Each row was made from one walk, in order. Every step used is in the known rows, and no mark comes twice. Write each row's walk.
Known rows:
telera > litipim: [  9.9  -7.2   1.3   1.1  11.3  11.8   0.7  11.6  -6.9 -11.5 -10.3 -27.4
 -10.3 -12.1   8.6 -10.1  11.5   3.9  10.8]
litipim > rudak > zapu > telera > zofa: [ 23.2  14.0  -2.4  -5.2  -0.1   5.7 -16.0   4.3 -39.4  11.9 -21.6   8.7
  -0.6 -10.7  -8.2  19.4 -15.4  -6.2   3.9]
litipim > rudak > zapu > telera > zofa > lidi: [ 17.1   8.5   1.9 -17.5   3.5   7.1 -11.2  13.9 -30.3  14.8  -9.4  17.6
 -17.8 -25.9  -9.3  20.5 -29.2 -25.2   0.1]
lidi > litipim: [  7.6  -6.6   7.3  -1.3   8.0 -12.5  18.4  -7.3  18.7 -14.9  -8.0  -4.2
  14.2  -0.2   9.7 -24.7  19.9  24.2  -3.7]
litipim > lidi > zofa > rudak: [-47.4 -12.8   0.1  20.4 -11.2 -14.2   6.5 -11.0  26.3  13.0  32.8  18.9
  -7.8  26.3  -3.4  -3.9  -4.6  17.7  -7.7]
rudak > zapu > telera > zofa > lidi > litipim: [ -7.8  15.6  23.0 -29.9  12.8  17.4  14.6  -9.3 -18.7   9.6 -19.3  -6.6
 -21.4  -4.0  -3.0  17.6 -25.5 -26.1  -0.8]
telera > zofa > rudak: [-14.8 -13.0  13.4  20.8  -3.6  19.2  -8.9  10.7 -25.0 -21.5  -3.7  -3.3
 -39.2 -15.8   5.5   2.5 -20.9 -13.6   8.1]
rudak > litipim: [ 57.6  -6.4 -13.1  -5.6   3.0  -0.1   7.6  -3.2   7.1 -42.3 -15.9  -4.2
   5.3 -16.9   4.9 -13.8  37.9  10.5  -1.6]
zofa > lidi > litipim > rudak > zapu: [  2.0 -12.4  -5.2 -29.9   7.4 -10.5  -2.3  -0.6  11.9   2.8  20.9   2.7
  13.3  -7.7   5.6 -25.9  -0.9  -2.1 -10.3]
zapu > telera > litipim: [ 27.0   8.7   6.7  -1.7  11.3   3.7   4.1  13.7  -7.0  -0.9 -24.8  -0.3
 -11.0 -17.4  -1.6  16.5  12.9  -0.1  13.0]
telera > zapu > rudak > litipim > lidi: [ 52.5   4.0  12.5   9.1 -19.6  -6.1   9.3  29.4   9.2  14.6 -28.4 -28.2
   4.6  -9.4  -7.0  -0.5  -5.4  -2.1   1.5]
zofa > lidi > litipim > rudak > zapu > telera: [ 15.0   5.6   0.2 -33.1   5.9 -21.1   1.1   1.7  11.1  12.7   6.9  33.9
  13.3 -11.2  -4.0   0.1  -0.2  -9.1 -10.0]
telera > zapu > radom: [ 26.7   7.4  20.6  34.4  19.2 -15.5   6.9 -13.5 -33.7 -37.7 -45.3 -33.3
  49.6 -65.4   6.5  -5.9  17.1  31.0   2.7]
litipim > lidi > zofa > rudak > zapu: [-66.4  -6.2  -9.2   3.6 -10.3  -0.8  -9.7 -23.6   1.8  15.2  34.8  -8.2
   6.2  41.1   0.5   2.2  -3.8  13.9  -6.5]
zofa > rudak > litipim: [ 29.7 -16.6 -10.2  -0.9  -4.9   2.0  -9.1   4.8   5.3 -46.6   6.8  17.5
 -19.3 -20.0   6.3  -7.7  24.5 -13.6   0.7]
zapu > rudak: [ 20.8   0.2  17.0  16.4 -12.0 -10.7  11.0  30.7 -12.8  -4.9 -18.6  -0.7
  20.3 -19.3   4.2   2.2   8.1  24.0   4.5]
litipim > lidi > zofa > rudak > zapu > telera: [-52.3  11.0  -2.8   0.7  -9.6  -9.6  -3.1 -20.8   0.3  25.2  20.5  21.4
   7.7  36.0 -10.6  29.5  -1.0   6.0  -5.0]
lidi > litipim > rudak > zapu > telera > zofa: [ 16.1  16.3   3.6 -12.7  -0.2   3.7  -1.8  -6.8 -13.4  19.4 -19.7  12.4
  -4.2   5.9  -6.4   3.0 -22.1 -14.4  -0.5]
litipim > lidi > zofa: [-18.2  -4.8  -2.0  14.1  -1.1 -14.7  22.5 -15.2  26.3  19.2  12.5  -2.0
  15.9  26.9  -4.0 -10.9  10.0  41.4  -9.3]
rudak > zapu > telera > litipim: [  7.6  15.6  -3.6 -18.5  12.7  15.0 -12.3   0.9 -31.8   2.2 -21.1 -22.6
   4.1  -5.3   2.0  24.1  14.3  -7.1  12.7]
litipim > lidi > zofa > rudak > zapu > radom: [-67.1  10.4   0.4  26.3   8.9  -5.9  -6.2 -33.6  -3.1  -3.9  21.2   9.8
  34.3   4.1   4.3   3.0 -22.8  17.1 -10.6]

Which walk is each row?
[  7.3  -6.6 -12.4 -17.4   2.1 -12.4  -7.5  -7.1   5.2  -1.7   8.1  -4.4
  29.8   8.6   7.8 -28.5  12.4  15.0  -6.8] -> lidi > litipim > rudak > zapu
[-80.1  -8.9 -10.2  -0.7  -4.1  22.5 -15.2 -13.4   2.0  26.8  36.8 -31.0
 -22.8  48.2   1.7   0.1 -19.1 -17.2   4.3] -> telera > litipim > lidi > zofa > rudak > zapu
[  6.8  -9.5 -21.9 -11.1   4.4  14.0 -28.9  11.3 -19.5   4.4   6.3 -32.3
   5.4  -3.3   7.8 -15.1   0.8  -7.2   7.9] -> telera > litipim > rudak > zapu
[ 56.0   0.3   2.9   3.0 -14.1  -1.9  11.4  26.4   3.0 -22.7 -23.2   5.0
   5.9 -17.6   1.3  -1.7  19.8   1.9   2.3] -> zapu > rudak > litipim
[-71.5   6.2   1.3  20.8  16.8  19.8 -12.6 -25.1  -0.8   6.0  22.1 -10.8
   6.3  11.8   5.4   1.7 -39.0 -12.0   0.3] -> telera > litipim > lidi > zofa > rudak > zapu > radom
[ 17.5   8.4 -10.0  14.0  18.6 -14.2 -19.5 -10.0 -23.3 -28.9 -10.3  11.0
  63.0 -46.8  10.5 -11.6  -2.6  26.3  -7.3] -> litipim > rudak > zapu > radom
[-21.2   5.4  -1.2 -13.5   4.7  19.6 -28.0   6.1 -32.3  -4.8   1.7  -4.3
 -20.6  -4.2   2.4  30.1  -0.9 -30.9  15.6] -> zofa > rudak > zapu > telera > litipim
[ -7.0 -15.0 -12.2  10.4 -10.8   2.2   9.1 -25.7  10.3 -40.6  16.3  12.7
 -19.2  13.7  -3.3  -8.0  42.0  -7.2  -1.2] -> lidi > zofa > rudak > litipim
[ 60.4   0.3  11.3   8.8 -17.8  -0.1   9.6  18.1 -19.7 -21.8 -40.5 -38.7
   9.2 -24.1  -3.5   0.5  29.5  -2.4   9.8] -> telera > zapu > rudak > litipim
[-60.7 -13.8   0.2  16.5  -4.5  10.1  -0.8  -1.1  27.8  24.1  33.3  -3.0
 -36.9  36.6  -1.0  -5.5 -19.4 -10.6   3.8] -> telera > litipim > lidi > zofa > rudak
[ 51.9  -2.4 -12.2  -5.7   0.3  -6.9   5.8   7.7  35.9  -6.6  -3.9   6.9
   1.1  -4.9   2.0 -13.8   2.8  14.1  -8.5] -> rudak > litipim > lidi
[-35.0  19.2  -4.8  -9.2   4.1  10.7   5.8 -18.2   0.7  43.9   2.2 -18.6
   1.1  42.7  -9.7  22.3  -4.0   1.7   3.0] -> rudak > zapu > telera > litipim > lidi > zofa
[ 18.0   5.4   0.4  12.2 -21.2  -7.1  29.2   5.6  35.2  18.3   0.5  10.0
   3.5  28.6 -10.0  -1.8   1.7  10.3  -7.8] -> zapu > rudak > litipim > lidi > zofa
[ 33.3  12.6 -14.7 -11.4   0.4 -18.1 -16.5   2.0 -22.8   2.1  -8.9  21.2
  33.0 -15.2  -4.0  14.1  18.8  15.2  -1.7] -> litipim > rudak > zapu > telera
[ -2.5  -9.2  25.5 -10.3  11.2  11.6  25.3   1.5   7.9  -2.5  -8.6 -10.4
 -35.4 -10.3   3.9 -17.0 -24.9 -15.4  -3.0] -> telera > zofa > lidi > litipim
[ 20.1 -12.7 -10.7   0.0  -5.2  -2.8 -10.9  15.1  35.1 -14.4  18.2  29.8
 -23.4  -2.0   3.2  -7.7 -10.0 -12.3  -6.2] -> zofa > rudak > litipim > lidi
[ 19.9 -20.3   3.6 -12.4   5.9 -24.2  13.4  12.8  39.1  -0.4  17.0  28.1
  -0.7 -19.3   3.0 -34.4  -1.0   2.0 -10.7] -> zofa > lidi > litipim > rudak
[-41.2   2.1   6.7  14.3  -2.4  -0.3   5.4  -0.8  26.5  37.7  19.1  26.8
 -36.3  32.5 -11.8  19.6 -16.3 -17.2   5.0] -> zapu > telera > litipim > lidi > zofa > rudak
[ 47.9   4.5   3.8   4.1 -15.6  -3.6  11.7  34.6  30.8  12.2 -10.6  17.1
   2.3  -1.8  -1.8  -2.1 -15.8   4.4  -4.2] -> zapu > rudak > litipim > lidi
[-53.9   6.7  -2.5  -2.5  -2.6  18.6  -9.0 -23.4 -29.6   3.3  10.6  -9.3
 -18.6  27.3  -6.0  28.0  17.8 -24.7  12.3] -> lidi > zofa > rudak > zapu > telera > litipim
